Known rows, with every step that occurs:
vunum -> sape -> megozu -> memu: [-67  56  23  21  38 -36  48  18  -4  38  30 -31  30  81 -11   5  14 -21
 -22   9  49 -17  14  17 -43 -59   5 -27]
nemi -> tudo: [-29  42   5  42  36 -17  29  35  20  39  31 -35  17  62  10  13  10 -13
 -14  10  19  13  20  49  29 -20 -18 -18]
sape -> megozu -> memu -> vunum: [-44  39  12  13  49 -52  37  31  -2  86  38 -35   4  95  13  37 -18 -38
 -27  -7  46  16 -24  46 -11 -50  11 -54]
luzo -> vunum: [-27  38   3  46  18   4  19   7  11  57  36 -20  28  43 -19  14 -11 -56
  -7 -13  -4  53 -10  34  18 -10 -13 -16]
memu -> tudo: [-33  12  -2  24  16  -4  20  15  -8  53  33 -39   1  33  -7  54  11 -34
 -14 -22  50  42 -13  57  33 -13  -4 -45]
rosis -> vunum -> sape -> zanudip -> nemi -> tudo -> memu: [-78  94  32  46  40   3  32 -17  23  33  28 -32  20  89 -13  -1  25 -60
  64  12  46 -40  29 -11 -62  -6 -27 -19]
rosis -> vunum -> sape: [-67  66  24  24  14  -7  30 -11   9  22  10 -31  20  55 -22   2  40 -46
  44 -24  46   4  -3  12  11 -17   7  -7]
luzo -> zanudip -> memu: [-36  34  21  35  36  15  37  15   7  54  15 -16  30  58 -16   9 -20 -67
 -34  -2  16  52  15  42 -21 -11 -23 -41]
megozu -> memu -> vunum: [-42  40  14  18  47 -45  41  38  -4  73  31 -25  -1  68   6  36 -13 -39
 -25  -9  54  41 -19  48   7 -19  -3 -31]
sape -> megozu: [-29  37  -2  20  19 -23  28  12   9  60  35 -42  22  65  -5  31   7 -16
 -16 -14  14   8  -7  41   1 -49   4 -34]
luzo -> megozu -> memu -> ruliz: [-61  43 -10  34  15 -25  43  39  21  66  57 -15  16  80 -41  59 -23 -41
 -38  -4  22  23 -21  30  22 -34 -18 -31]
megozu -> memu -> tudo: [-43  26   8  16  36 -19  35  43  -8  65  41 -20  -2  55   7  43  -7 -48
 -35  -5  68  27  -7  41  18 -24  -3 -39]
vunum -> sape: [-57  43  19  29  19 -15  37  -1  -6  13  16 -42  28  38 -31  16  39 -12
   4 -12  35  21  11  30 -12 -19 -13 -13]
vunum -> sape -> zanudip -> keki: [-52  79   5  38  12   4  39 -20 -11  22   5 -36  20  60 -52  40  31  -1
  13  -3  32   2  13  46 -30 -10 -12 -29]
sape -> megozu -> memu: [-40  52   7  13  38 -39  43  38   7  72  45 -24  20  84   6  19 -11 -25
 -37   2  32  -7   0  29 -14 -62   8 -27]
luzo -> vunum -> sape -> zanudip: [-50  63  16  56  23   3  30 -27   0  46  36 -10  51  50 -34   9   4 -58
   4 -18  -2  33  -2  12 -48  -9  -9 -25]
megozu -> memu: [-36  50   8  14  37 -31  47  45   6  56  36 -17  18  61  -2  17  -6 -28
 -35  -2  41  22   3  32   3 -32  -7  -9]
nemi -> tudo -> memu -> ruliz: [-64  56   4  41  20 -34  49  32  29  17  65 -43  17  59 -22  65   6  -3
   3  11  45  19   6  32  17  -7 -21 -24]
zanudip -> memu -> vunum -> sape: [-62  28  32  31  44 -12  39   0 -19  27 -19 -50   8  63 -30  14  15 -36
  -4  -6  78  39  12  61 -36 -15 -24 -57]
rosis -> tudo -> memu -> vunum -> sape: [-78  47  43  35  28  -6  38 -15  -6  15  52 -36  21  43 -20  36  38 -37
  72 -38  64  29 -10  39   1   0  17 -18]
ruliz -> memu -> vunum -> sape -> zanudip: [-46  46  24  32  17 -24  47 -11  -5  35   7 -41  46  32 -22  33  15 -29
   1 -36  24  30 -15  47 -38  10   0 -50]
tudo -> memu -> vunum: [-44  38  23  27  28 -34  36   8  -7  43  53 -48   3  40 -13  56  14 -26
  19 -15  46  57 -19  48   5  15  -7 -34]
memu -> vunum -> sape -> megozu: [-63  30  23  28  30 -33  30 -14 -13  37  16 -57  14  69 -17  34  27 -22
   7 -16  45  19 -15  43 -24 -37   6 -57]
nemi -> tudo -> memu -> vunum: [-45  41  30  49  44 -34  35  23   9  35  54 -45   2  59  11  39  10 -25
  19  12  46  37   3  52  16  16 -14 -33]

Rows:
[-62  52  -2  21   4 -32  50  19  15  25  63 -43  16  40 -47  83  12  -6
   4 -16  47  40 -17  26   7  -7 -13 -23] : tudo -> memu -> ruliz
[-67  65  28  28  50 -42  51   7 -14  59  30 -16  21  75 -10  31   1 -40
 -11 -11  55  22 -12  28 -59 -18  -1 -46] : megozu -> memu -> vunum -> sape -> zanudip
[-68  70  25  52  45  -2  40  -4   8  23  34 -43  28  71 -21  15  23 -27
  17  23  39 -22  44  10 -83 -10 -47 -27] : vunum -> sape -> zanudip -> nemi -> tudo -> memu
[-72  44  33  25  47 -41  48  19 -15  36  16 -32  10  67 -11  23  16 -36
  -7  -3  73  26  -6  33 -23 -21  -6 -32] : megozu -> memu -> vunum -> sape
[-73  68  40  40  32  -8  42 -28  -5  38  63 -23  33  53 -20  46  24 -39
  69 -44  48  20 -17  33 -31   4  22 -33] : rosis -> tudo -> memu -> vunum -> sape -> zanudip
[-51  26  26  22  14 -29  40  -8  -3  23   3 -63  37  45 -12  26  22 -23
   1 -24  35  14 -10  52 -21 -23   7 -55] : ruliz -> memu -> vunum -> sape -> megozu
[-73  24  43  47  45  -4  34 -22 -11  47   5 -37  26  85 -18  13  -8 -77
 -11  -2  42  34   6  41 -67 -28  -8 -87] : luzo -> zanudip -> memu -> vunum -> sape -> megozu
[-76  35  35  50  51 -13  31   3  -4  10  15 -64  -2  69 -14  23  32 -34
  28  25  74   4  28  33 -43  -1 -50 -41] : zanudip -> nemi -> tudo -> memu -> vunum -> sape
[-62  53  -7  11  23 -42  57  51  16  53  42 -22  14  72 -27  61 -16 -19
 -39 -10  55  25 -17  27  13 -42  -9 -25] : megozu -> memu -> ruliz
[-79  46  44  34  29 -13  34 -25  -5  29  60 -43  24  67 -12  35  32 -32
  67 -35  58   4 -12  36 -16 -27  29 -40] : rosis -> tudo -> memu -> vunum -> sape -> megozu
[-45  52  15  51  56 -17  30  10   8  75  39 -44   0  83   3  45  -8 -42
  12  10  37  10   5  40 -47   1 -42 -55] : sape -> zanudip -> nemi -> tudo -> memu -> vunum
[-29  43  10  28  49 -18  37   4  -6  90   4 -31   9  78 -14  39 -23 -40
 -23 -23  43  46 -10  64 -38 -14 -14 -73] : sape -> zanudip -> memu -> vunum
[-58  27  30  60  51   2  25  11  14  51  44 -38   3  71   7  35 -11 -81
   9  23  26  37  10  28 -28  17 -44 -52] : luzo -> zanudip -> nemi -> tudo -> memu -> vunum
[-74  42  39  31  30 -38  38 -22 -14  21  46 -59  16  59 -21  43  33 -21
  32  -7  56  20  -7  32 -46 -14   5 -46] : tudo -> memu -> vunum -> sape -> megozu
[-49  37  18  49  39  -5  35   3  10  36 -18 -53  29  66  -5  14   7 -40
  -4  -2  34  -8  19  47 -57  -6 -42 -64] : ruliz -> memu -> vunum -> sape -> zanudip -> nemi -> tudo
[-71  67  42  60  48 -35  45 -10   0  27  54 -39  23  67  -8  34  22 -25
  32   8  46  16  10  30 -52  19 -12 -44] : nemi -> tudo -> memu -> vunum -> sape -> zanudip
[-60  32  19  36  37  10  36 -14 -22  49   1 -34  21  61 -30  32   5 -46
 -15 -10  76  18  17  48 -62 -18 -18 -74] : vunum -> sape -> zanudip -> memu -> tudo
[-73  43  41  37  29 -31  43 -11 -18   7  39 -52  13  35 -29  42  40 -23
  36  -9  63  44  -4  34 -26  15 -10 -30] : tudo -> memu -> vunum -> sape
[-63  44  14  51  54 -10  27  -3   0  54  -6 -45   5  87  -6  26  10 -42
   4   6  46  -4  13  39 -57 -23 -44 -61] : memu -> vunum -> sape -> zanudip -> nemi -> tudo
[-54  60  20  34  41   0  45  -8  -9  39  -2 -29  36  68 -38   6   6 -26
 -16  -8  45  10  26  37 -74 -27 -24 -47] : vunum -> sape -> zanudip -> memu
[-79  33  32  47  53 -18  26  -7  -2  26  22 -72  -1  92  -8  26  26 -33
  28  30  64 -19  26  29 -62 -31 -35 -59] : zanudip -> nemi -> tudo -> memu -> vunum -> sape -> megozu
[-39  25   1  34  27  19  22   9  11  64  20 -28  20  52 -17  25 -10 -70
 -21  -7   0  35   1  25 -21 -21 -40 -32] : luzo -> zanudip -> nemi
[-71  23  43  46  43   4  40 -12 -12  33  -5 -29  25  62 -26  14  -1 -76
  -7  -2  50  60   8  45 -49   3 -23 -67] : luzo -> zanudip -> memu -> vunum -> sape
